Every row comes from one small tree of marks. The marks that hang from a mark follow it in brackets, in alphabetical order. Every link used is in the known rows. Which tree was each row made from?
Known rows
gege[tokan[bolovum[gesem sinut[safin todor]]]]: [  7 -10  -9  -3   0  11   3   5   2  -3  -1   2   8  -2  10   6  33   9
   3  -1  10   5   2   9  26   2  19  13  -4 -16 -32]
tokan[bolovum[sinut[todor zetet]]]: [  1 -11   2 -12   0   3  10   0  -7  -6  -1   0   7  -7   7  11  22   7
   3  12  11   8   0  13  13   3  14   7  -5 -18 -14]
pakot[lokav[sinut[bolovum[gesem] safin todor]]]: [  9 -10   1   0 -12   6   1  22   2   2   1   0   7   4  27   6  -4  18
  -3   1 -11   1  10  13  16   5   5   1   6   0 -21]
lokav[pakot sinut[bolovum todor]]: [  5  -8   9 -14  -9  -5   4  15  -5   1   3  -7  13   1  17  11  -7  19
  -7   9 -11   5  -3  28  13   2  -6  -1   4  -6 -11]
gege[tokan[bolovum[sinut[safin zetet]]]]: [  4   1  -5  -8   0   0   5   1 -11  -2  -1  -4   9  -3   4   8  35  11
   7  11  19   6  -9  -6  23   0  17  11 -11 -22 -21]
sinut[bolovum safin todor zetet]: [  7  -2   3 -10  -5  -3   4  11 -12   0   2  -5  11   9   7   8 -15  14
   3  17  -4   5  -6   2  15   1  -5  -3   0 -12 -21]
lokav[sinut]: [  3  -2   5 -16  -8   4   5  17  -6  -6   1  -6   6  -4   5  13   8  12
  -1   9   5   6  -8  20   6   3  11   2 -14   1   0]
sinut[safin zetet]: [  4   0   0 -13  -3  -3   7   7 -12  -4  -2  -7   8   4  -2   9  -9   9
   7  15  11   7 -12  -7  11   1   9   0 -13  -7 -11]
vener[tusa]: [  1  -1   5 -20  -3   6   8   5  -9  -9  -3  -6   9  -3   1  20   7   6
   1   1   3  10   0  20   7   4  11   3 -15  -3   7]
tori[vener[tusa]]: [  3   0  -4 -12  -2  10  10   5 -10 -10  -5 -18  11  -2   5  22   3   4
  -2   5   5  10   9  15   4   3  11   5 -15  -6  14]
safin[sinut[bolovum[gesem] todor zetet]]: [  3 -16  -2  -5 -10   1   6   2  -5  -6   1   5   6   2   8   9 -10   1
   0  10  -9   7   5  12  23   4  -9  -2   4  -4 -13]
sinut[zetet]: [  0   0   1 -16  -3   0   9   5 -11  -9  -2  -5   6  -2  -4  12   4   5
   5  14  12   9  -6   6   8   2   9   1 -14  -4  -5]
tokan[bolovum[gesem sinut[safin]]]: [  6 -16  -7  -5  -2   7   8   0   3  -4  -4   1   5  -4  13   7  26  11
   3   3  19   6  -6   1  13   4  22  11 -11 -12  -3]
zinoso[pakot[lokav[sinut[bolovum safin zetet]]]]: [  7  -5   3 -13 -10  -6   4  19 -12   3  -1  -5   3   6  20   3   6  19
   2   8  -8   0   2  -3  17   1   0   2   4 -13  -8]
gesem[bolovum[sinut]]: [  0  -7   3 -18  -3   7   9  21  -8  -6  -6  -2   1  -7   0  10  32   9
  -1   8  10  10  -6  17   6   5  18   5 -16 -16   1]
pakot[lokav[sinut]]: [  2   0   5 -11  -9   6   4  15  -7  -5  -2  -5   5  -8  14  13  14  12
  -1   4   1   4   4  23   7   4  19   3 -10   2  -2]
lokav[pakot sinut[bolovum safin todor zetet]]: [  8  -8   9  -9  -9 -14   4  17  -8   5   2  -8  15   7  17   8 -24  22
   0  14  -7   2  -7   0  17   0  -9  -4   7 -11 -23]
todor[sinut[zetet]]: [  3  -3   4 -16  -1  -1   8   8 -12  -8  -1  -4   4  -3  -1  11  30   3
   5  16   6   7  -7  10   7   4  10  -4 -19  -7   1]
zetet[sinut[bolovum]]: [  3   1  -2 -12  -6   0   5  -2  -9  -4   2  -4   7   0  12  11   7   6
   2  14 -10   6  -8  20  10   4   6  -1  -5 -11  11]
zetet[sinut[bolovum[gesem]]]: [ 4 -9 -7 -6 -7  3  6  0  1 -6  0  1  5  1 14  8  8  4  1  8 -4  5 -1 14
 12  4  7  0 -3 -4  8]
tori[vener[bolovum[sinut[safin zetet]]]]: [  5  -8  -7  -1  -5   3  15   7  -8  -2  -3 -11   9   6  10  11  12  12
  -1  14  15   6   6 -14  10   5   0   1  -8 -26   3]
vener[bolovum[sinut[todor zetet]] tusa]: [  1 -14  11 -14  -4   4  15  11  -5  -6  -2   5  11   1   9  19  16   9
  -1   0   1   8  15  11  15   9  -6   0  -2 -22  -8]
gege[tokan[bolovum[gesem sinut]]]: [  3  -9 -11  -7  -1  12   6   1   2  -9  -2   2   5  -8   6   9  54   5
   1  -2  21   7   1  14  21   3  22  15 -12 -11 -11]
safin[sinut[bolovum zetet]]: [  1  -4   1 -11 -10  -4   6  -3 -15  -5   1  -2   8   0   5  12  -2   4
   1  18  -5   8  -7  11  18   4  -6  -2  -4  -9   4]
tokan[bolovum[gesem]]: [  4  -8  -7  -9  -1  11   7  -1   1  -9  -3   0   6 -10   7  10  16   7
   3   2  14   8  -3  15  10   2  20  12 -14   3  -2]
lokav[sinut[safin zetet]]: [  6  -1   6 -11  -7  -5   5  19 -10  -2   0  -8   8   2   5  10 -10  16
   5  14  10   4 -12  -8  11   1   7   0 -10  -4 -12]
vener[bolovum[gesem sinut[todor zetet]] tusa]: [  2 -23   5  -7  -5   7  16  13   4  -9  -4  10   9   1  11  17  17   7
  -1  -6   7   7  22   4  17   9  -6   1   0 -15 -10]

Write each row's tree
[  2  -3   7  -9  -7   2   6  18  -9  -4   0  -2   7  -5  13  12  -2  10
   1   8  -3   3  11  15  12   3  11  -1  -2  -2 -21] -> pakot[lokav[sinut[todor zetet]]]
[  5 -20  -2  -6  -4   2  11  12   0  -4  -3   4   3   7   6   5   5   7
   4   6  14   6   3  -8  16   4   8   0  -3 -14 -23] -> bolovum[gesem sinut[safin todor zetet]]
[  6 -19  -4  -3  -1   3   9   4   1  -3  -3   3   6  -1  13   6  12  10
   5   6  15   5   1  -7  18   3  15   8  -2 -15 -23] -> tokan[bolovum[gesem sinut[safin todor zetet]]]
[ 10 -12  -2  -4  -5  -3   6  13  -4  -3   1  -1   5   6  11   4  20  10
   4  13   3   4  -7  -8  14   5   0  -4  -9  -8  -3] -> todor[sinut[bolovum[gesem] safin zetet]]
[  4 -10   3 -12  -3  -2  10  10  -9  -2  -1  -2   6   7   2   8   4   9
   4  14   8   6  -4  -2  13   4   8  -2  -5 -21 -20] -> bolovum[sinut[safin todor zetet]]
[  4  -2   6  -9 -11   5   2  19  -6  -1   3  -2   8  -2  22  11   6  16
  -5   6 -15   2   9  32  12   5   4   0   3  -4 -11] -> pakot[lokav[sinut[bolovum todor]]]
[  0 -19  -4 -10  -4   2  14   7   0 -11  -4   4   0   1   3   9  26   3
   2   7  26   7   2  -2  11   5  11   2 -10  -9  -1] -> bolovum[gesem sinut[zetet]]
[  2  -7   3 -10  -9  -1   5   0 -14  -4   2   0   9   1   6  11 -11   3
   0  17 -15   8  -1  20  20   4 -10  -4   2 -11 -11] -> safin[sinut[bolovum todor zetet]]
[  4  -9   6 -12  -2   0   8  26 -11  -1  -5  -2   5   1   2   7   6  12
   4  13   5   7  -4  -5  13   4  11   1  -7 -22 -26] -> gesem[bolovum[sinut[safin todor zetet]]]
[  3  -1   4  -7 -11  -3   5  17 -10  -2   1  -3   8  -2  20  11  10  15
  -1  11   2   2   4  10  12   4   3   0  -1  -3  -3] -> pakot[lokav[sinut[bolovum zetet]]]
[  2 -18  -3  -8  -7  11  14   8   6  -8  -3   8   4  -1   9  10  32   8
  -4  -1  16   7   7  13  11   8   4   4 -10 -12   6] -> vener[bolovum[gesem sinut]]
[  4  -6   4 -15  -3   5   7  22  -9  -1  -6  -5   3  -2   2   8  20  13
   1   9   9   9 -12   3   8   4  19   4 -15 -19  -6] -> gesem[bolovum[sinut[safin]]]
[  4  -8  -1  -9  -1  -2   9  -1  -9  -2  -2  -3   7  -3   8   9  19  13
   6  14  19   7 -11  -8  12   2  17   8 -11 -21  -6] -> tokan[bolovum[sinut[safin zetet]]]
[  5 -11  -4  -4  -6   5   5   3   1  -4   2   3   6   3  14   8  -1   4
   1   6 -14   5   4  21  14   4   3  -1   3  -6  -6] -> zetet[sinut[bolovum[gesem] todor]]
[  8  -1   1  -7  -6  -1   1   3  -8   3   4  -5  10   6  14   7 -15  10
   3  13 -22   4  -8  15  14   3   3  -3   2 -16 -10] -> zetet[sinut[bolovum safin todor]]
[  5  -8   6 -14  -2   7   6  25  -8   0  -4  -3   4  -1   3   7  11  13
   1   8  -1   8  -6  11  10   5  16   3  -9 -21 -19] -> gesem[bolovum[sinut[safin todor]]]
[ 8 -8 -6 -6 -7  4  4  9 -1 -3  0 -2  7  7 10  6 -1 13  0  6  6  6 -7  4
 14  3  3  2 -6 -2 -3] -> sinut[bolovum[gesem] safin]
[  1 -10   6 -15  -1   3  10  25 -10  -6  -5   0   2  -4  -1   9  19   7
   2  11   7   9   1   9  10   4  10   2  -8 -19 -19] -> gesem[bolovum[sinut[todor zetet]]]
[  6  -4   3 -18  -7   4   3  17  -9   1  -3  -6   1   0  14   5  10  15
   2   1  -9   3   1  11  12   2  15   6  -5  -8  -5] -> zinoso[pakot[lokav[sinut[safin]]]]
[  6 -19   2  -8  -7   9  13  11   5  -4  -4   6   9   3  14  15  19  13
  -2  -9   9   7   9  -3  15  10   2   3  -7 -16   4] -> vener[bolovum[gesem sinut[safin]] tusa]
[  3  -7   3 -13  -3  -2   9  23 -11  -2  -6  -4   3  -1   0   7  15  13
   5  14  15   8 -10 -11  11   4  15   2 -13 -21 -11] -> gesem[bolovum[sinut[safin zetet]]]
[  4  -9   3 -14  -3   5   7   9  -7  -2   0  -3   5   5   3   9   9  10
   0   9   3   7  -4  13  11   5  12   1  -8 -19 -14] -> bolovum[sinut[safin todor]]
[  3 -10  -5  -7  -7   0   9   8  -3  -8  -1   1   6   3   7   8   6   7
   1  10  13   6  -1   2  14   3  -2   1  -5  -1  -2] -> sinut[bolovum[gesem] zetet]
[  1  -7   3 -19  -7   0   7  16 -10  -5  -4  -3  -1  -3  11   7  15  10
   3   3  -2   3   8   9  12   2  10   5  -3  -7  -5] -> zinoso[pakot[lokav[sinut[zetet]]]]
[  2 -13  -5  -5 -11  -1   8  -1  -6  -7  -1   4   6   0   8   9  -1   2
   0  11   1   7  -1   5  21   4  -6  -1  -2  -2   1] -> safin[sinut[bolovum[gesem] zetet]]
[  8  -5   7 -12 -11  -9   3  13  -6   4   2 -11  14   5  17   9 -10  24
  -3  11  -3   4 -14   7  13   1  -2   0  -2  -8  -4] -> lokav[pakot sinut[bolovum safin]]
[ 8 -8 -7 -3 -7  0  4  2  0 -1  0 -1  7  6 16  5 -4  9  4  8 -6  4 -7  0
 14  4  7  0 -2 -8  2] -> zetet[sinut[bolovum[gesem] safin]]
[  5  -6   4 -16  -7  -3   5  17 -12   0  -4  -5   1   2  12   4   3  14
   5   5  -2   2   3  -4  14   1  11   3  -3 -10 -11] -> zinoso[pakot[lokav[sinut[safin zetet]]]]
[  7   1  -2  -8  -7  -3   2   0 -10   1   2  -6   9   5  13   8  -6  11
   4  15 -12   5 -13   7  12   3   6  -2  -4 -14   5] -> zetet[sinut[bolovum safin]]
[  8  -1   2 -12  -6   3   2  10  -9   1   3  -6  10   8   8   8 -11  14
   0  11 -10   6  -8  17  13   2  -1  -1  -3 -11 -15] -> sinut[bolovum safin todor]
[  8 -11  -3  -3  -6   0   6  13  -3  -2   0   0   8  10   9   5 -14  12
   3  10   2   5  -1  -4  18   2  -4  -2   2  -6 -23] -> sinut[bolovum[gesem] safin todor zetet]
[  0  -7   4 -13  -6   1   7  -1 -14  -7   0  -1   7  -3  -1  13 -13  -1
   3  15  -9  10   0  17  17   4   1  -3  -5  -7 -15] -> safin[sinut[todor zetet]]
[  9  -1   3 -13  -5   1   2  11 -10   0   3  -7   7   4   9   8  25  13
   1  14  -8   5 -15  13   9   5   4  -3 -13 -13   5] -> todor[sinut[bolovum safin]]
[  5  -9   8 -13  -6   6  12   9  -4  -2  -3   0  11   3  11  17  17  16
  -1  -2   3   8   3   4  12   9   1   2  -9 -22   6] -> vener[bolovum[sinut[safin]] tusa]
[  4  -8  10 -17  -6  -2   5  13  -5  -2   0  -7  11  -3   8  13  -8  14
  -3   6  -5   6  -2  27  10   2   5   1  -3  -3 -16] -> lokav[pakot sinut[todor]]
